Each row was made from one small tree. The marks that hang from a mark follow it in brackets, in alphabetical order. Every link used is in the known rows. Write each row's tree.
Known rows:
W[A Y[M R]]: [ 45  30 -14  35 -30 -28  24  -8 -17  -6  18 -39  -6  20   7 -15  29  -7
  33  20  -5  36  36  31  -7  17  19  34   7 -29 -11  10  47 -57  33]
A[W[Y[M R[B]]]]: [ 20  63   7  35 -47 -19  44 -13 -10  -2  10 -29 -10  -9   5   0  24   2
   9   9 -20  17  47  53 -17  33  44   9  16 -45 -17 -27  55 -67  37]
M[Y[R W[A]]]: [ 29   5  21  35 -18 -19  10 -18 -21 -12 -13 -29 -25   5  -3  -7  30 -30
  15  32  18  26  17  13 -28  -9  13  30  17 -66 -21  33  20 -61  45]
T[K]: [  8   5 -11  17 -12 -11  -7 -34  -6  -3  10  -8 -19  -6   6 -14  -6 -14
  -7  11  16  -6  -1  15   6   3  -7  27  -6  -2   9  25   4 -35  -8]
T[H[R] K[M]]: [-14  -3  -8  -2  -7  -7  -5 -30  16  15 -16 -22 -11 -33  45 -10 -20  -5
   7 -11  16 -21 -10  22  11 -41   8   6  21 -13  22  33  18 -55  21]
B[R[Y[M W[A]]]]: [ 43  -6  14  22   1 -35  39  -1 -17  -5  -7 -38  -1   3  20  -4  29  -3
  -3  35  23   8  43  -1 -12   2  23  15  14 -25   2  -2  39 -86  20]
K[M T[H[R[B]]]]: [-24  -8   0  -5  -1 -29   6 -27  13   1 -33 -14   1 -21  41  -9   1   8
   3  -2  -3  -7   1  11   0 -48   1 -18  30 -30  18   5  27 -43  18]
H[M R[B] T]: [ 15  34  19  -6  -9  -4  19 -38   2 -16  -6 -11 -18 -35  22 -37  29 -14
 -26   6  37 -35 -11  27   6 -41   2  13  31 -21  38   8  19 -45   3]
B[R[Y[W]]]: [ 19 -22  38  18   8 -27  25  -4  -6   6  -7 -33   7  -4   9  16   7  -2
  -6  29  19 -14  25 -11 -12   4  23  14  17 -34   2  13  33 -62  -4]
K[M T[H[R[Y]]]]: [ -5 -25   3 -10  10 -27   9   4  14  20 -38 -24  13 -11  51  -5 -12  19
   6  -2  14 -20  -2   3 -12 -40  -5  -5  42 -27   6  25  31 -54   6]
H[M T]: [ 33  12  -9  -4  -7  -6  -2 -29  -9 -12  -1  -3 -11 -19   4 -27  23 -19
  -1  13  30 -14 -15  13  10  -7 -18  17  23 -24  17  13  15 -24 -19]
K[M[Y[W]] T]: [ -5  -4 -31   7   7 -43  -6  -8 -14   6 -72 -11 -29 -20   1  15  32  -9
   9  22  -5  27  -4 -11 -29  -8  -9  -6  27 -56  -6  15  16 -65  14]
R[B Y[M W]]: [ 33  36  14  20  -8 -19  44   8 -14  -2 -19  -8 -27  -7  -8   5  30  -8
 -44  22  -7 -17  42  18 -28 -10  13  11  11 -14   4 -35  56 -69  21]
W[A Y]: [ 24  -6  20  28 -33 -19  -2  -9  -7 -10  24 -23  11  35  -3 -25  14 -11
  27  30   2  21  22  11  -4   4 -13  22   6  -9 -10  10  21 -51  15]
M[Y]: [ 17 -24   1  13  -9 -17  -8   6  -1  -5   2 -17 -16   7 -24  -1  10   0
   4  19  10   1  -2  13 -16   8 -16  28  16 -35 -13  29   5 -43 -10]
L[H[R[B] T] P]: [ 29  -4  14  16 -10  -8  16 -34   7 -33  37 -13 -40 -34  36  -8  14 -14
 -23 -25  29 -34   4  12  -3 -11 -15  16  32 -41  11  22  11 -13   9]
B[R[Y]]: [ 24 -42  23  11   5 -26  20  -3   1   2  18 -34  18   5   7   4  -6  12
   1  24  29 -22  16  -5  -6   8   8  23  17 -17   2  19  25 -50 -25]
T[H[M[Y] R] K]: [ -1  -5  12 -12  -3 -15  -6  -4  -4  17 -19 -31 -18 -29  27 -17 -14  -5
  -2   8  26 -40 -20  48   4 -46  -1  26  41 -35  17  51  -8 -65  19]
L[H[M R] P]: [ 36 -15 -33  12   3 -17   5 -19  23  -9  39 -10 -15 -45  18 -10  17 -12
   9 -24  42 -24  -5   8  -5   1 -20  27  41 -30  17  26  -6 -19 -10]
M[Y[R W]]: [ 21   4  14  30  -9 -17   7 -10 -14   0 -23 -32 -32 -10 -16  13  21 -20
   3  21  10  10  10  12 -22   5  22  26  18 -70 -17  32  26 -48  30]
Y[M R[B] W[A]]: [ 33  46   3  39 -25 -20  42 -37 -19 -22  -9 -12 -31  -5   3 -13  48 -31
 -10  27   0  29  45  27 -18 -11  30  14  -1 -32   0 -17  50 -57  54]
L[H[M R[B]] P]: [ 30  -9 -11  12  -6 -24  19 -27  19 -20  38  -1 -22 -44  15 -10  18 -18
  -9 -14  32 -37   5  20 -12 -15  -8  20  40 -20  19   1   4 -28   1]
W[A Y[M R[B]]]: [ 38  43   5  37 -42 -31  41 -17 -23 -17  15 -32 -14  19   2 -15  30 -13
  15  31 -16  25  43  42 -14   0  28  25   5 -21  -9 -13  53 -66  46]
A[W[Y[R]]]: [ 14  30  22  38 -36 -11  14 -15   1   3  17 -35  12  -4   8  -3   6  -7
  31   4  -3  18  26  28 -12  37  32  16  20 -52 -28   4  32 -51  20]
L[H[T]]: [ 36 -14   4  14  10  -5 -10 -30 -11 -13  24  -1 -17  -1  11 -10  -2  -8
  -4  -4  18  -3   7 -12  -3   3 -32  16  21 -41 -10  23  15   4 -11]
R[Y]: [ 29 -19  14  12  -3 -12  11   6   7   3  11 -11   4  10  -9  -8  -2   1
 -11  16  19 -18  11   6 -18   2  -9  27  15  -5  -7   9  26 -39 -16]
M[Y[R[B] W]]: [ 13  20  30  28 -18 -22  24 -18 -19  -8 -24 -21 -37 -14 -20  13  27 -23
 -11  29  -3  -2  20  25 -30 -11  30  19  17 -64 -11  11  34 -57  41]
Y[M R W]: [ 35  41 -25  39 -11 -13  25 -20  -9   1 -15 -25 -29 -17   0   7  35 -18
   0   2   1  23  26  14  -6  17  31  20   2 -51   2   2  45 -37  30]

Write each row's tree:
[ 28  52  -4  36 -15 -17  41 -26 -13 -12 -15 -16 -34 -21  -6  10  40 -20
 -16  10  -9  13  37  27 -12   0  40  14   1 -42   7 -20  56 -46  41]  Y[M R[B] W]
[ 25  10  16  40 -18 -10  15 -38 -14 -15   4 -17  -8   4   6 -16  27 -37
  14  22  21  32  24   1 -10  -6  20  22   4 -45  -7  18  27 -39  38]  Y[R W[A]]
[ 41  32  18  23 -15 -21  48   1 -21 -13 -13  -3 -21   8   3 -19  38 -18
 -35  38   3   4  48  19 -30 -23   4  12   8  -3   0 -33  48 -80  36]  R[B Y[M W[A]]]
[ 47  16   2  23  -7 -16  30   6 -15  -3 -12 -15 -14  10   8 -17  34 -15
 -16  28  15  15  39   8 -23  -8  -1  19  11 -11  -4 -13  40 -74  27]  R[Y[M W[A]]]
[ 40  35 -17  42 -18 -14  28 -27 -18 -11  -4 -25 -20  -3   9 -13  45 -28
   8  13  12  39  36  15 -11   6  24  23   1 -42  -2   8  41 -52  43]  Y[M R W[A]]
[ 29  50 -10  38 -38 -18  29  -4  -5   9  10 -39  -7  -8   7   2  20   3
  26  -1 -12  25  36  41 -11  46  37  20  18 -55 -19  -8  41 -60  28]  A[W[Y[M R]]]
[ 34   3   6  18   7 -28  37   9 -12   7 -15 -39  -8 -12   9  18  20   6
 -14  21  11  -9  35  -1 -11  14  31  14  16 -35   8   1  45 -74   1]  B[R[Y[M W]]]
[ 31  49   1  32 -35 -29  36  -6 -16  -6   8 -37 -16   5 -10   6  22   2
   7  16 -24   7  39  44 -10  13  35  24   9 -30   0 -12  60 -49  29]  W[Y[M R[B]]]
[ 41  17 -15  29 -30 -22  10   6 -10  -7  15 -27  -7  28  -2 -21  26  -1
  22  23 -10  32  32  23  -1  13  -5  24   6  -8  -6  -1  31 -62  17]  W[A Y[M]]
[  3 -12   3   0   7 -37 -10   8 -31  15 -59 -17  -9 -14   6   0  15 -11
  10  31  -5  -1  -2  13 -10 -29 -17  -7  39 -73  -5  19   5 -43  15]  K[T[H[M[Y[W]]]]]
[ 20  11  38  32 -27 -23  25 -26 -24 -22 -17 -20 -31   4  -8  -5  32 -34
   3  44   5  15  28  24 -33 -24  22  21  14 -51 -18  16  32 -67  58]  M[Y[R[B] W[A]]]
[ 28  -6  15   2   1  -3  25  28  15  18   2 -38   1  -3  31 -10  -6  23
 -16  -7  13 -29  19  32   0 -20   6  23  31 -24   9  15  43 -53  11]  T[H[R[Y[M]]]]
[  8  39  40  35 -46 -16  28 -22  -3  -4  18 -27  -1  -4   2  -5   7  -7
  13  17 -13   6  36  41 -19  21  40   9  16 -41 -23 -16  44 -57  33]  A[W[Y[R[B]]]]
[  1   9 -27  18   1 -46   9 -21 -17   6 -70 -22 -33 -25   8  21  31 -15
  19  21  -1  29   0  -3 -34  -7  17   4  31 -74 -12  31  28 -60  31]  K[M[Y[R W]] T]
[ -2   7   6  -8  -6  -4  -5 -27   4  14  -7 -19  -3 -30  35 -29 -13 -11
  -1   0  29 -38 -14  36  20 -43   3  19  26 -16  30  34   0 -43  12]  T[H[M R] K]
[  1  -6 -37   0  -7 -25  -7 -17  -7   7 -29 -11 -37 -21   1   6   1  -9
  10  15   7  -7 -13  19 -18  -9  -9  20  17 -14  -3  28   9 -70   4]  T[K[M[Y]]]
[ 16   3  39  10   5   1  10 -35   6 -21  19  -7 -25 -18  33 -17   7  -5
 -31 -10  21 -25   6   4  -4 -27 -14  12  31 -38  14  18  25 -16  14]  L[H[R[B] T]]
[ 34  -5  32  23 -12 -12  15  -7 -11  -5  -5 -11  -1  16   5 -20  19 -26
 -10  36  21   5  29  -4 -26 -20  -6  19  11 -11 -11   1  28 -61  20]  R[Y[W[A]]]
[-16 -13  -3 -12  -6 -13  -8  -7   5  21 -34 -32 -27 -27  36   1 -20   3
  11   0  10 -25 -17  35  -4 -44  -1  13  35 -34   9  51  12 -73  27]  T[H[R] K[M[Y]]]
[ 33 -22  21  16  -4 -20  33  -4  19 -17  41 -15 -18 -17  23   2  -3  -1
 -24 -14  28 -49  20  13 -28 -15  -9  25  37 -15   1   9  22 -35   7]  L[H[R[B Y]] P]
[  9  19 -28  -2 -10 -12  -4 -47 -14  -4 -22   0 -36 -31  33 -11   6 -21
  -5   2  19 -10 -15  11   7 -13  -9  12  10  -9  15  21  18 -46  -1]  H[T[K[M]]]
[ 42  21  -3  20   0 -15  28  17  -5   8 -21 -17 -18  -4  -1   5  24  -6
 -28  16   7  -3  31   9 -20   5   4  19  13 -23   0 -13  48 -62  10]  R[Y[M W]]
[ 36 -17  -6  15  -2  -2   3 -23  13 -23  37 -22 -30 -31  43  -6  11 -12
  -5 -36  37 -23  -7   1   3   3 -22  24  36 -51  10  42   3  -5  -4]  L[H[R T] P]
[ 39  16  -2  10 -11 -19  40  12  -4  -7   6  -6 -20   4 -10  -5  18   8
 -32  19   1 -20  31  28 -20  -2   3  20  11   5   0 -25  47 -56  -3]  R[B Y[M]]
[-12   0  14  -8  -2 -27   8 -21   1  -3 -26 -15   9 -20  29 -29   6   3
  -8   9  14 -22  -5  25   7 -50  -2  -9  35 -29  26   6  12 -34   7]  K[T[H[M R[B]]]]
[ 29 -31 -16  26  -1 -10   2 -16  29 -13  47 -20 -18 -27  22  -1   7  -6
   6 -30  35 -17   4   2  -3  12 -17  30  28 -36   4  35  -3 -12  -4]  L[H[R] P]
[ 34  37 -20  35 -25 -23  21   0 -12   4   9 -43  -9   5  -2   4  20   4
  22  10 -14  18  27  33  -4  25  27  31  12 -40  -7  11  47 -40  19]  W[Y[M R]]
[ -1  13 -21   9  -9 -26  -1 -20 -18  10 -56  -7 -50 -32   2  17  13 -25
  -3  23  -1   2  -4   9 -24 -17  -4  12  16 -32  -2  22  17 -84  23]  T[K[M[Y[W]]]]
[ -8  18  22  -7 -12 -11   9 -34   0   3  -4 -11  -8 -34  32 -31 -12 -16
 -16  10  19 -47  -3  50  12 -58  13  11  23  -5  32  13  12 -51  21]  T[H[M R[B]] K]
[ 11  38  -2 -10  -6  -1   3 -46  -8  -3 -16 -21 -28 -45  40 -40  13 -20
 -22  -2  49 -34 -28  27  18 -31   3  27  27 -17  41  39  -6 -52   1]  H[M R T[K]]
[ 30   7  20  35 -36 -20   8 -23 -13  -9  23 -36   8  27   3 -19  10 -15
  39  28   4  27  26  18 -11   7  15  31   9 -27 -17  25  32 -45  31]  W[A Y[R]]
[ 24  33  -6  -5 -11 -19   7 -34 -40  -4 -28 -24 -41 -34  15 -15   9 -25
  -1  17  35 -28 -24  39  -7 -18   7  41  32 -49   6  50   7 -50  11]  H[M[Y[R]] T[K]]
[ -7 -19 -18  -5  -9 -21 -14  -9 -14  15 -29 -13 -28 -14  15   9 -22  -5
  21  15  -8 -15  -6  28  -8 -29 -10  11  25 -30 -10  31  16 -57  14]  T[H K[M[Y]]]
[ 48 -19  19   7   4  -6  18  -3   8 -14  32 -26 -24 -23  45  -6  -1  -4
 -18 -26  49 -46   1   3 -12  -6 -19  31  48 -41   0  38  15 -21  -6]  L[H[R[Y] T] P]
[ 28  -4 -53   7  -4 -21  -5 -51 -16 -15   7   6 -52 -43  44   7  -3 -27
   3 -25  22 -19 -10   5  -3   3 -25  14  23 -21   2  27   8 -21  -3]  L[H[T[K[M]]] P]
[ 54 -13 -35   6   1 -18  -1 -29 -10 -20  27   5 -26 -34  20  -9  15 -28
   7 -13  32 -26  -8   5  -1  11 -36  19  37 -37   4  17   0   3 -20]  L[H[M T] P]
